Each row comes from the steps of one path. Every step used is in the known rows, and no mark comes twice. Write the path behind each row, first mark first.
Known rows
b/k/d/r/j: [-23  21  -3 -11  -8  49 -48  24 -25 -30 -25  21  19 -28  42  -6 -26 -16
   5  22  29  14 -29]
d/q: [-11   4   8   6  -8   2  -5  -4   6 -12  -6   6 -19  13  21  -7 -43  18
  22  28   6 -21 -19]
u/b/k: [  8  -5   5 -20 -20  55 -58  24   3   1 -17  35   9 -43  32  10 -42  -4
   1 -18   9 -21 -29]
g/u/b/q: [  4 -13  26  -9   0  54 -37  36  -4  -8  -8  14  10  -5   0  15 -24  -1
  20  10   2 -30  -8]
x/b: [ -7   7  11 -12 -11   5 -29   9  13 -13 -14  32  -4 -37   3  -8 -22  26
   2   6  -8  -7 -23]
x/b/k/d: [-10   9 -17  -9  13  37 -45  52   4 -25 -27  35  11 -69   9   8 -44  -4
  -8   3   5   5 -30]
k/d/x/b/m: [-20  13  36 -23  18 -21  25  41   8 -54 -30  -2   1 -47   2   5  -5   7
   9  11   9 -18 -24]
x/b/q/d/r/j: [-16  31  80 -15  -6 -21 -67  27  14 -70 -15  30  10  -8  23   0 -25  21
 -16  30  16  -1 -24]
x/d/q: [-21   8  29   6  -1   4  15   7  -8 -40 -16  -9 -18  36  26 -11 -18   7
  16  54   4  -9 -27]
k/d/q/b: [-31   9  14  11 -18   0  -1  48  31 -28 -19  -5  -3 -11  34  15 -56   4
  24  47  11 -13 -18]
d/q/b/m: [ -7  15  71  18 -49 -27   3  41  35 -27 -22  21 -19 -28  41  11 -54  22
  21  14  15 -42 -19]
b/k/d: [-14   3 -27  -7  14  49 -27  43  -9 -15 -22  19  15 -40  21  -4 -32 -17
  -4  12  17   0 -24]
j/r: [-12   6  24 -23  -1  22  -6 -20  -8 -16 -19  25   5  -3  34   4  13  28
   7  23  12 -24  -7]
b/k/d/x: [-22   7 -29 -28  49  35 -16  23 -19 -32 -27  -9  12 -45  21  -8 -38 -23
  11  14  23  -3 -27]
q/b/k: [ -4  12  15  -3 -25  34 -64  35  17  -5 -27  37   6 -81  43  -8 -62   1
   4  -5  13 -16 -26]
d/r: [-13   6  11 -22  -8   7 -27 -18  -5 -24 -15   8  -2  -7  28 -16   3  25
  14   2  17 -18 -15]
d/q/b/x: [-19  16  52   1 -14 -14 -48  55  22 -14 -13   3  -8 -44  46  21 -64   3
  29  30  16 -27 -22]
u/b: [ -2  -8  12 -21 -21  27 -22  12  12  -1  -8  19   6  -7  22   9 -13  11
   5   2   1 -21 -19]
q/b/x/d: [-28  17  68 -15  -5   3 -35  68   4 -31 -25  -1  11 -36  45   8  -5  -9
   5  40  11  -5 -26]
d/x: [-17   5  -4 -31  26   3  -1 -20 -11 -19 -14 -12  -3 -13  15 -24 -15   6
  21  15  13 -15 -21]
g/u/b/x: [ -1 -11  22 -30 -21  37 -52  38  -8   7  -3   2  16 -41   3  26   0 -20
  32  19  15 -23 -11]
g/u/b: [  4 -15   0 -20 -40  44 -27  -1   2   8  -5  10   9 -14  -3   9  -2  -2
  32  17   6 -23  -9]
k/b/m: [-10   0  35  -5 -38   4  -1  52   0 -19 -23  48   7 -44  13  12 -26  20
  -4 -13  -2 -37 -21]
u/g: [-18  -8  -2 -19  -4  48  -7 -16  -9  17 -18   4  11  16   7 -19  18   5
  -5  19   0 -12 -27]
b/x/d: [-23  10  42 -21  16  15 -19  49 -20 -26 -16  -5   8  -1  28  -1  15 -13
   2  43  12   1 -25]

Which path is each row?
[-37  12  55 -35   7  10 -50  56 -27 -56 -33   5  19 -34  38  20   0   5
   7  14   7 -12 -30] : k/b/x/d/r
[-29  11 -10 -33  40  -1  -1  15   2 -43 -25 -12   6 -39  -1  -2 -16   6
  14  22   1   0 -24] : k/d/x/b
[-16  15  35 -20  59  -4 -33  28   0 -45 -21   6  -6 -35   8  -7 -46  22
   9  -2  -7 -21 -24] : d/x/b/q
[-25   1  -9   6  10  10  19  29   7 -25 -10  -5  -6  18  17   6 -33   1
  18  45  11  -7 -18] : k/d/q
[ -6  18  66 -31  -8 -60   0  16  28 -64 -24   5  -4 -43   2  -3  -9  15
  -5  12  22 -25 -24] : q/d/x/b/m
[-10   6  42  -6  17 -11 -26  38  17 -41  -5  15   8  13  15  -3 -28   5
 -20  28  17 -16 -14] : b/q/d
[-35   9  46  -9   7   4 -23  73 -17 -42 -23   3   3 -12  30  29 -41  -6
  13  40  -3 -15 -34] : k/b/x/d/q
[-32  24  84 -27 -11  -3 -54  51   0 -53 -34  -9   9 -38  59  10   8  -1
  13  27  22  -8 -25] : q/b/x/d/r
[-35   5  36 -24   5  18 -32  75 -23 -33 -24  15  21 -29  24  19 -10  -8
  -2  27  -4  -6 -31] : k/b/x/d
[ -8  12  60  -8  15 -21 -44  51  32 -51 -11  31   4 -15   4   4 -37  20
 -25  19   2 -12 -21] : x/b/q/d
[-21   1  38 -11   6  -4 -40  68  14 -48 -14  33  21 -14  13  16 -51  12
 -24  11   0 -23 -20] : k/b/q/d
[-19   8  13 -37  13 -31  -9 -18  12 -44 -12 -20   3   2  13 -16  -7  -5
   6  34  29 -11 -18] : q/d/x
[-13   0  60 -41 -16  33 -53  27 -24 -40 -24 -23  16 -19  21  23  35 -17
  36  30  23 -14 -16] : g/u/b/x/d/r
[-22  17  12 -13 -12  30 -61  48  14 -41 -39  15  16 -72  54   6 -40  -3
  10   0  28  -9 -24] : q/b/k/d/r
[-14   4 -22   9  18  33 -19  43  -5 -24 -20   7  -3 -21  29   6 -63 -14
  13  26  18  -6 -28] : b/k/d/q
[ -6  -3  45 -37  12   7 -31  15   8 -50 -11 -24  14  -1  -3  13 -20 -13
  21  31  23 -30  -9] : g/u/b/q/d/x
[-21  -1  23  -3  20  29 -35  66  -6 -22 -16  42  13 -18  15  13 -58  19
  -8  -5 -15 -29 -21] : k/b/q
[-29   5  39 -31  38 -17 -29  47   5 -65 -21   5  19 -13  11  12 -55   5
  -8  12   7 -26 -22] : k/b/q/d/x
[ -6  20  14 -38  18 -15 -64   4  16 -54 -28  10   4 -75  11  -9 -47  -4
  -3   3  21  -7 -33] : q/d/x/b/k
[-20  11  44 -27  49 -27 -15  21   7 -59 -11 -15   6  14  16  -8 -29   2
  -4  30  24 -20 -17] : b/q/d/x
[-28   3  -3 -21   7  14  -9   9  -4 -40 -21  -4  10   1  23  -3  10   9
  10  18  22  -4 -14] : k/d/r
[ -6  15  18  13 -25  18 -54  33  24 -15 -26  24 -12 -64  50   4 -94   4
  21   7  14 -23 -29] : d/q/b/k
[-15  19  39  13 -17  23 -38  42  12 -40 -36   9 -12 -39  54   0 -69  -7
  15  31  11 -11 -35] : x/d/q/b/k
[-17   3  62 -15   1  12 -25  56  -3 -33 -14 -15  -4  15  40  36 -20  -9
  17  41   8 -15 -32] : u/b/x/d/q
[-29  20  66 -17 -16  -5 -61  47  -1 -66 -17  35  24   1  30  10 -42  13
 -17  24  14 -12 -24] : k/b/q/d/r/j
[-11  -1   2 -28  -3  54 -57  37  -1 -34 -31  11  20 -40  41  24 -21  -7
   7 -14  25 -12 -25] : u/b/k/d/r
